What can hang from each mark:
C: B W
J: W
Q: N
B: C
Y: J
V: N
W: C
E: A Q
N: A Q V Y
S: E N

Each row was made from one small tree. The marks that hang from a mark follow it in brackets, in alphabetical order. Every link used is in the known rows. Write each row's tree.
Known rows:
B[C]: 7  -11  -5  -13  8  2  6  7  9  1  4  -2  1  2  -3  -2  -11  -7  -1  2  0  16  -2  5  4  14  5  -5  0  11  4  -3  1  2  4  7  -3  1  6  8  4  1  7  -1  3  1  2  -5  -3  -1  6  -7  -2  0  1  -4  -9  5  -4  7  5  4  -3  8  3  3  0
Q[N[A Y]]: -1  -3  -4  -17  0  -5  7  -3  9  15  16  -6  3  7  0  -4  -4  -3  9  -5  -12  20  -5  2  -3  3  4  -3  -14  10  -7  -1  -12  -4  -10  3  -3  -8  9  16  6  -7  7  6  1  -14  4  2  -21  -8  -10  3  2  7  -7  5  9  -1  7  -1  -5  3  3  -4  -2  5  8
V[N[A Y]]: 5  -6  3  -17  -11  -3  4  -2  6  11  10  -12  8  -3  3  4  -8  -4  10  4  -10  14  3  8  -4  3  10  -6  -7  11  -19  7  -2  4  -4  1  -2  -8  11  11  8  -9  12  -7  10  -13  10  -1  -21  -10  -3  -6  1  7  -17  6  9  -2  5  -1  2  10  -4  3  -6  7  4
E[A Q[N]]: 11  -2  -9  -14  -3  8  11  8  -6  15  4  -5  -12  15  -1  -7  -4  3  -3  1  -2  16  -19  1  5  13  -10  -14  -14  13  3  -5  0  -4  -6  9  7  -13  14  16  -7  -4  7  5  -5  10  5  2  -2  -16  2  -3  -13  5  -1  7  3  2  5  1  0  4  1  -12  14  -1  -8
Y[J[W[C[B]]]]: 0  -21  -9  -10  1  4  1  2  -5  0  8  -15  -3  -5  2  -4  0  -12  -2  12  -1  2  1  -2  16  17  -6  -7  4  4  4  2  7  -4  0  11  -8  -2  -3  15  -6  -7  3  1  -12  2  -5  -4  -11  -9  5  -17  17  -2  -9  -9  -6  -5  3  0  0  -9  4  -1  -3  -11  -2
J[W[C]]: 6  -13  -3  -9  3  6  5  -1  0  -2  10  -11  -3  -4  0  0  -3  -11  -6  7  -4  13  5  2  8  9  2  -7  -2  9  0  -3  5  -2  -4  0  5  -2  1  4  -6  3  0  -3  -3  4  0  -1  -15  -10  8  -10  13  1  -7  -2  -6  -10  7  8  5  -3  8  -2  -5  0  -2
S[E N[Y]]: 11  0  -1  -3  -17  -3  6  -4  -2  12  7  -7  -4  -8  5  3  -4  -5  -9  7  -13  4  -1  0  7  5  3  -11  -4  9  1  8  -14  1  -16  9  6  -6  5  -10  2  1  -7  -13  17  -2  -1  5  -23  -1  2  -11  4  6  0  -3  -9  -11  -3  -5  -2  9  14  -1  6  1  9
B[C[W]]: 1  -18  -7  -13  13  -1  8  11  9  1  7  -5  5  -2  -4  -5  -8  -5  2  1  -1  12  -6  5  -2  17  6  -7  -2  15  12  -10  -1  1  5  12  -8  2  0  10  6  -1  1  4  -4  2  5  -3  -11  -4  8  -10  3  -6  5  6  -15  8  -3  9  1  -1  -6  7  -2  3  6
S[E[A]]: 9  -5  -3  -7  -11  6  -2  -3  -4  11  1  -2  -12  4  9  -1  3  0  -13  0  -4  5  -8  -6  4  10  -3  -11  -11  14  11  7  2  -2  -8  9  -2  0  1  -1  -1  0  -2  -9  7  9  4  2  -6  -10  4  -6  -7  7  0  3  0  -3  -3  -1  2  13  -2  -4  15  0  7
V[N[A Q]]: 3  -5  9  -13  -9  -3  2  2  10  7  9  -10  2  -2  3  -5  -9  -6  15  2  -5  18  -1  10  -6  8  7  -4  -5  10  -20  2  -2  9  -1  0  -1  -13  4  14  8  -7  13  -7  5  -11  8  -8  -17  -6  -5  -10  4  8  -10  5  10  -3  1  3  4  12  -2  9  -9  3  6
S[E[A] N]: 11  -3  -1  -2  -13  0  3  -2  -5  15  -4  -6  -12  1  4  -3  -2  1  -16  3  -8  0  -6  -4  3  11  -4  -17  -4  15  7  13  -3  -1  -14  10  3  0  4  -7  1  0  -9  -10  12  8  3  5  -12  -5  8  -13  -4  9  4  -2  -4  -5  -5  -5  0  12  5  -6  14  -2  2
Y[J]: -2  -2  -1  -8  -2  1  -1  -3  1  4  1  -2  -8  4  6  -3  -9  -1  0  8  5  -3  -3  -2  3  13  -3  2  3  4  3  -2  4  -4  5  11  -2  -3  3  12  0  -7  8  1  -3  -6  -4  -3  1  3  -1  -7  5  0  -2  -11  -3  -2  -4  0  1  4  0  -2  6  -6  4
N[Y]: 4  -2  -5  -12  -3  7  7  -2  1  5  13  -6  -2  -3  4  5  -6  -5  0  3  -3  11  -2  2  5  4  8  -4  -10  8  -1  -1  -5  -1  -3  4  3  -12  7  3  0  -3  8  -2  6  -5  -2  -1  -14  -8  -2  -1  2  0  -10  3  -1  0  3  3  0  9  7  0  1  1  7
J[W[C[B]]]: 5  -22  -6  -12  5  7  4  5  -3  -4  10  -19  0  -7  1  -5  6  -15  -4  8  -6  13  3  -1  13  13  -2  -13  -6  10  3  0  2  -2  -4  3  -3  -1  -3  6  -7  2  -2  -2  -7  5  -1  -1  -18  -17  7  -17  14  -4  -8  0  -8  -5  7  1  0  -6  6  1  -6  -4  -1
N[Q V Y[J]]: -6  -10  -5  -11  -13  9  3  1  3  6  21  -8  2  2  4  0  -12  -11  3  6  4  17  -15  8  9  7  11  -1  -10  1  -7  0  -12  7  -6  15  -5  -24  9  16  10  -13  24  1  2  -11  -6  -11  -24  -1  -15  -4  9  0  -15  -3  4  -3  -3  -2  -7  7  11  9  -10  -5  14
V[N[A Q Y]]: 3  -6  5  -15  -13  1  6  0  7  10  17  -15  5  -4  2  4  -10  -7  14  2  -8  21  -2  10  -3  3  13  -3  -11  10  -22  5  -7  11  -3  3  0  -19  9  12  9  -12  17  -9  9  -15  6  -9  -25  -9  -8  -6  4  7  -19  9  14  -4  4  4  0  14  2  9  -14  5  9
V[N[Q]]: 7  -3  6  -9  -8  4  3  4  8  0  9  -12  -1  -1  7  0  -12  -7  11  4  0  13  4  6  -3  10  3  -7  -5  8  -14  -2  -2  4  5  1  7  -15  4  8  0  -7  11  -12  -1  -7  6  -8  -12  -1  1  -11  6  6  -9  2  7  -8  1  4  5  10  4  4  -8  3  2
S[E[A Q]]: 17  -5  -6  -9  -14  8  4  3  -11  12  0  0  -19  2  6  -3  2  2  -15  3  -4  9  -20  -2  12  11  -6  -14  -13  13  10  3  3  2  -9  12  1  -7  8  1  -2  3  3  -7  9  16  4  2  -4  -17  6  -9  -15  7  1  6  -4  -3  -3  -2  1  11  -3  -1  21  -3  4
Q[N]: 1  0  -1  -10  4  0  5  -1  8  6  8  -3  -1  9  4  -7  -3  -1  4  -2  -3  11  2  -2  -4  11  -7  -4  -10  11  2  -8  -8  -11  -1  3  2  -6  3  9  -4  -3  1  2  -9  -6  2  6  -5  -1  0  -2  2  5  0  -4  2  -3  3  -1  1  1  6  -10  3  3  2
E[Q[N]]: 8  1  -4  -12  0  3  8  8  0  9  7  -2  -11  7  -2  -8  -5  -1  5  4  -2  13  -12  1  3  13  -8  -7  -11  8  2  -12  -6  -3  -5  6  6  -14  12  12  -5  -1  7  4  -6  1  1  4  -5  -10  2  -6  -7  4  2  1  -3  -4  4  -1  2  -3  6  -5  10  2  -3
V[N[A Q Y[J[W]]]]: -3  -10  1  -15  -18  -4  1  -1  0  10  18  -15  7  -9  1  0  -16  -6  13  8  -8  12  -3  12  2  6  14  -2  -5  10  -25  2  -3  13  -4  8  -3  -11  7  19  8  -19  19  -7  6  -12  3  -9  -24  -4  -9  -13  16  8  -20  4  10  -11  6  7  -3  12  2  5  -16  -2  8
E[A Q[N[V]]]: 6  -7  -6  -16  -5  10  9  11  -1  16  7  -4  -6  17  -4  -11  -2  -3  -6  -1  0  20  -24  4  3  14  -6  -16  -19  12  0  -4  -6  -4  -14  11  4  -16  18  20  0  -4  12  8  -6  7  4  3  -10  -18  -1  -7  -16  5  -5  6  2  2  4  -6  -2  0  -2  -8  12  3  -5
W[C[B]]: 7  -18  -7  -10  4  9  5  6  3  -3  5  -18  -3  1  3  -1  9  -14  -1  6  -2  16  3  -8  14  15  -10  -11  -5  4  9  6  2  -9  2  5  -5  -11  -3  7  -7  2  0  0  -8  0  -1  -5  -13  -17  3  -10  4  -5  -6  -2  -5  4  -1  -6  5  -7  4  2  1  -5  -1

Which tree is each row?
-7  -8  -2  -19  -5  -1  4  0  13  17  19  -6  12  8  -2  -7  -2  -9  7  -6  -9  23  -11  5  -3  6  7  -5  -17  9  -12  0  -18  -3  -17  5  -7  -11  12  17  12  -8  12  7  2  -14  2  4  -29  -9  -14  -2  1  7  -11  1  7  -1  5  -9  -7  -1  0  -1  -5  7  9 : Q[N[A V Y]]
-7  -6  -8  -16  -5  -7  2  -4  0  15  17  -7  5  3  -1  -6  -9  -1  7  1  -10  10  -5  4  1  7  5  0  -7  10  -10  -5  -8  -2  -10  10  -6  -2  7  22  4  -15  8  6  -3  -10  0  3  -21  -4  -9  -4  14  8  -12  -2  5  -8  9  2  -7  1  4  -7  -6  0  8 : Q[N[A Y[J[W]]]]
-5  -19  -9  -11  -13  11  3  2  0  4  26  -16  4  -4  -1  1  -11  -18  -1  9  0  21  -12  9  16  9  12  -5  -8  2  -9  -1  -9  6  -11  12  -1  -22  6  17  5  -12  21  1  -3  -6  -7  -13  -34  -6  -10  -8  20  -1  -21  -3  0  -10  5  2  -5  -3  16  7  -18  -7  8 : N[Q V Y[J[W[C]]]]
-11  -12  -4  -20  -8  -4  2  -2  6  17  22  -7  12  4  -4  -10  -7  -9  6  1  -9  14  -11  8  1  8  7  -2  -10  9  -14  -2  -14  -2  -17  13  -9  -5  12  25  11  -15  13  10  -4  -12  -1  4  -29  -6  -13  -7  14  9  -16  -3  5  -8  7  -5  -10  -4  1  -5  -9  0  9 : Q[N[A V Y[J[W]]]]
-7  -11  1  -18  -10  6  5  2  9  12  26  -10  7  -1  -1  -4  -4  -15  7  -3  -3  33  -19  13  3  3  19  -2  -16  7  -14  4  -14  11  -16  6  -8  -20  11  16  19  -8  23  5  14  -16  1  -10  -35  -14  -20  -2  4  6  -16  10  9  2  1  -3  -8  8  6  15  -13  5  16 : N[A Q V Y]
9  -5  1  1  -17  2  3  1  -5  12  2  -8  -13  0  4  -4  -4  -1  -10  3  -5  9  -12  0  5  10  0  -15  -6  12  4  11  -7  5  -15  12  5  -10  3  -4  3  -2  -3  -10  14  6  2  -3  -17  -3  2  -12  -1  8  3  2  -1  -6  -5  -1  -2  15  14  0  8  -4  8 : S[E[A] N[Q]]
-2  -7  2  -14  -17  -2  4  -1  5  10  15  -12  4  -3  4  4  -14  -5  16  7  -5  12  -3  9  -1  7  9  0  -3  8  -22  7  -4  9  0  10  -4  -18  7  20  11  -17  20  -6  6  -17  4  -12  -20  -2  -11  -8  10  9  -18  2  13  -5  2  2  -1  13  1  7  -12  -1  9 : V[N[A Q Y[J]]]
-12  -14  -3  -23  -9  0  -4  -4  1  16  19  -7  10  -4  -3  -5  -8  -10  1  4  -5  13  -15  12  5  6  16  -2  -6  7  -15  3  -5  8  -17  12  -10  -1  9  20  17  -13  18  7  7  -12  -5  0  -29  -10  -12  -12  11  4  -17  0  1  -4  3  -1  -12  2  -2  7  -9  0  12 : N[A V Y[J[W]]]
3  -8  -14  -17  -13  9  10  7  -7  20  10  -6  -5  17  -1  -4  -6  -2  -4  5  -1  14  -26  5  10  12  -5  -12  -17  8  -3  -1  -9  -3  -12  18  -1  -22  20  25  1  -13  18  8  -5  2  0  0  -11  -15  -6  -5  -9  5  -13  2  4  1  2  -7  -4  1  0  -10  9  -3  -2 : E[A Q[N[V Y[J]]]]
6  1  -12  -12  -7  2  11  6  -4  12  13  -4  -8  6  1  -1  -11  2  5  7  -2  9  -14  2  9  11  -7  -4  -9  5  -1  -8  -8  -3  -6  14  3  -20  14  19  -5  -10  13  4  -6  -2  -1  -1  -8  -7  -3  -3  -2  3  -7  -1  0  -7  4  -1  -3  -1  8  -7  8  -5  -1 : E[Q[N[Y[J]]]]
10  -4  -14  -15  -6  10  16  7  -7  15  11  -8  -10  14  -1  -1  -5  2  -5  2  -5  20  -22  2  7  8  -3  -14  -20  14  1  -4  -6  -2  -9  10  7  -20  18  15  -6  -7  12  4  -2  6  3  2  -9  -19  -2  0  -12  5  -7  11  6  1  6  2  -2  7  4  -11  12  -1  -4 : E[A Q[N[Y]]]
-10  -11  -3  -20  -10  2  0  -3  6  16  14  -5  6  3  2  -3  -6  -9  3  3  -1  13  -16  8  4  6  11  -1  -6  3  -12  8  -7  3  -11  14  -12  -8  11  20  16  -11  21  7  8  -15  -3  -2  -25  -8  -14  -5  4  6  -15  -3  4  3  -4  -8  -7  1  -4  7  -4  0  12 : N[A V Y[J]]
1  -5  0  -20  -3  0  4  9  7  13  12  -2  -1  8  -5  -15  -3  -5  6  1  -5  23  -20  8  -1  12  -3  -8  -13  8  -8  -5  -11  0  -15  9  -3  -12  17  21  9  -1  12  10  -1  -5  4  5  -19  -15  -6  -9  -9  7  -2  4  1  -1  4  -8  -3  -6  -1  2  5  4  1 : E[Q[N[A V]]]
4  -8  -16  -15  -9  7  11  6  -14  16  13  -8  -9  9  -3  -3  -9  2  -6  7  -4  11  -21  6  11  11  -3  -11  -14  13  -2  -6  -1  2  -12  15  5  -14  17  22  -6  -14  11  5  -6  9  0  0  -9  -14  0  -7  -3  5  -12  5  2  -5  10  5  -5  5  4  -15  6  -6  -5 : E[A Q[N[Y[J[W]]]]]
2  -8  -1  -10  -17  2  4  1  -2  5  18  -14  4  -9  4  4  -19  -6  7  11  -4  5  1  9  3  9  10  -4  -3  9  -18  -3  -3  8  -1  9  5  -17  7  13  -1  -17  18  -13  -2  -8  0  -8  -19  1  -1  -14  18  5  -20  1  6  -15  5  9  -1  10  8  1  -16  -4  4 : V[N[Q Y[J[W]]]]
15  -4  -9  -9  -13  4  6  4  -7  16  2  0  -15  9  6  -8  2  3  -10  1  -7  11  -20  -5  8  12  -11  -14  -16  13  10  -2  -5  -3  -12  13  2  -9  9  6  -6  -1  0  -5  0  12  5  5  -6  -13  5  -6  -11  10  3  5  -3  -6  1  -4  1  6  0  -8  21  -2  1 : S[E[A Q[N]]]
6  -9  -4  -6  -21  5  6  -1  -2  20  7  -11  -2  1  3  0  -1  -7  -18  2  -10  9  -13  2  7  6  6  -21  -11  11  -1  15  -15  1  -24  15  2  -8  11  -3  7  -4  0  -10  15  2  1  5  -29  -9  0  -12  -3  7  -6  0  -3  -5  -4  -11  -4  9  6  -1  7  1  8 : S[E[A] N[V Y]]
-5  -5  8  -14  -3  -5  1  1  9  14  5  -8  3  2  -5  -11  -4  -8  -2  3  -4  13  -10  10  -3  10  7  -11  -1  9  -12  10  -9  4  -18  4  -1  -1  12  7  18  -1  4  3  12  -11  2  5  -26  -6  -4  -15  -1  6  -1  -3  -2  2  -4  -12  -5  -1  3  4  -1  6  3 : S[N[A V]]
-6  -7  4  -19  2  -3  1  2  14  14  13  -2  8  10  -2  -15  0  -7  7  -7  -5  21  -9  4  -7  10  1  -5  -11  9  -9  -1  -12  -5  -13  3  -8  -4  9  18  12  -4  8  8  -3  -12  4  6  -22  -6  -10  -5  0  7  -4  -2  5  0  1  -9  -5  -5  -2  -2  -2  7  6 : Q[N[A V]]
11  -4  -3  -9  -13  2  2  6  2  12  9  2  -7  1  3  -12  2  -6  -5  4  -6  13  -16  -1  6  12  -8  -11  -13  8  4  -8  -14  -2  -16  13  0  -11  9  4  0  2  4  -4  -1  3  1  7  -17  -9  0  -13  -8  9  3  -1  -8  -10  0  -10  0  -5  3  0  13  2  6 : S[E[Q[N[V]]]]
6  -5  3  -9  -12  5  8  4  5  4  18  -14  3  -3  6  5  -12  -7  9  5  -4  16  2  8  0  4  9  -7  -9  10  -16  1  -8  6  0  5  6  -23  8  8  0  -10  13  -11  3  -10  6  -9  -19  -4  -3  -7  7  3  -15  6  8  -8  4  4  3  14  7  5  -11  3  6 : V[N[Q Y]]
-6  -5  -5  -18  -5  -1  1  -6  0  14  10  -5  -1  0  4  2  -7  -2  6  5  -5  9  -9  2  4  6  7  4  -3  6  -7  7  -1  3  -4  11  -10  -5  8  18  11  -10  14  5  8  -13  -1  -4  -15  -6  -12  -1  5  5  -13  -2  5  1  -1  -1  -5  9  -2  2  1  -3  13 : N[A Y[J]]
5  -9  2  -2  -21  5  3  2  1  16  5  -10  -5  1  4  -8  -1  -7  -13  0  -4  14  -17  3  5  11  4  -17  -10  11  -1  11  -13  5  -21  14  2  -12  7  -1  9  -3  3  -9  13  5  2  -2  -26  -5  -2  -16  -2  10  -1  0  0  -5  -7  -8  -4  10  11  3  4  -2  10 : S[E[A] N[Q V]]
5  -6  -6  0  -25  2  4  -2  -10  18  7  -11  -11  -3  7  4  -8  0  -10  7  -6  4  -15  -1  12  9  2  -12  -5  9  1  15  -9  6  -14  20  2  -16  6  2  4  -12  4  -11  13  1  -2  -7  -21  -1  -5  -8  4  7  -6  -3  2  -6  -6  -1  -6  17  15  -4  6  -10  11 : S[E[A] N[Q Y[J]]]
6  -2  1  -8  -15  -6  2  -7  -1  16  8  -7  -4  -10  1  0  -3  -1  -5  4  -18  8  -7  2  4  3  7  -9  -5  10  -5  14  -14  5  -22  10  -1  -3  6  -3  9  -1  -4  -8  24  -8  2  5  -29  -6  -3  -10  2  9  -2  0  -4  -7  -4  -6  -4  10  9  4  7  3  13 : S[E N[A Y]]
-2  -4  -5  -7  -9  7  5  0  -1  6  18  -7  -5  -2  7  5  -13  -5  6  6  3  12  -10  2  8  6  7  3  -6  2  -3  -2  -6  4  1  13  -1  -23  5  12  3  -13  19  1  3  -9  -5  -14  -15  3  -11  0  10  0  -12  -1  4  -3  -1  8  -3  12  14  4  -6  -6  13 : N[Q Y[J]]
-7  -10  7  -16  -6  4  -1  3  12  8  15  -7  3  1  0  -12  -3  -13  7  -3  0  27  -18  11  0  8  12  -2  -11  7  -12  2  -8  9  -13  5  -8  -14  7  15  19  -4  19  6  8  -12  2  -8  -28  -8  -16  -9  1  5  -6  4  6  3  -2  -4  -5  5  3  15  -11  4  13 : N[A Q V]
7  -4  -16  -15  -10  6  14  5  -10  17  9  -6  -9  15  1  -1  -9  3  -2  5  -2  11  -23  1  10  13  -7  -10  -14  10  1  -3  -3  -3  -6  16  3  -21  16  21  -6  -14  14  5  -5  4  0  -2  -5  -14  -3  -1  -8  5  -9  4  4  1  5  0  -4  5  1  -14  14  -6  -4 : E[A Q[N[Y[J]]]]
-5  -8  -6  -15  -9  8  2  -2  3  10  14  -5  3  3  4  1  -8  -8  -2  7  2  7  -11  4  8  9  6  -3  -6  2  -5  3  -9  -1  -6  14  -5  -13  10  14  8  -10  17  2  0  -11  -6  -2  -18  -3  -9  -7  5  1  -14  -7  -2  -1  -2  -8  -4  1  0  3  -2  -1  9 : N[V Y[J]]
10  -6  -1  -14  -23  -3  5  2  -1  21  10  -7  -3  -10  -4  -7  0  -7  -8  7  -14  14  -23  9  10  5  7  -15  -10  6  -8  10  -18  10  -31  15  -3  -11  17  2  16  0  7  -5  25  -3  2  5  -36  -15  -5  -16  -7  11  -3  4  -8  -7  -3  -12  -6  2  7  10  8  3  10 : S[E[Q] N[A V Y]]
-10  -9  -4  -18  -8  -3  1  -3  10  18  17  -4  10  10  0  -7  -6  -5  8  -1  -5  16  -12  5  0  8  3  -1  -10  5  -11  2  -16  -5  -14  13  -11  -10  11  25  12  -14  14  10  -4  -18  -1  1  -26  -3  -17  -2  7  7  -13  -5  8  -1  2  -10  -7  -4  0  -3  -4  3  10 : Q[N[A V Y[J]]]
8  -6  -10  -10  -19  2  4  2  -1  14  13  0  -6  1  4  -5  -3  -4  -3  8  -8  9  -17  0  10  11  -6  -8  -12  4  2  -4  -16  -1  -17  20  -5  -18  11  12  0  -7  10  -2  -2  -1  -2  2  -20  -6  -5  -9  -1  7  -5  -5  -7  -11  -1  -11  -3  -5  5  -2  12  -4  10 : S[E[Q[N[V Y[J]]]]]
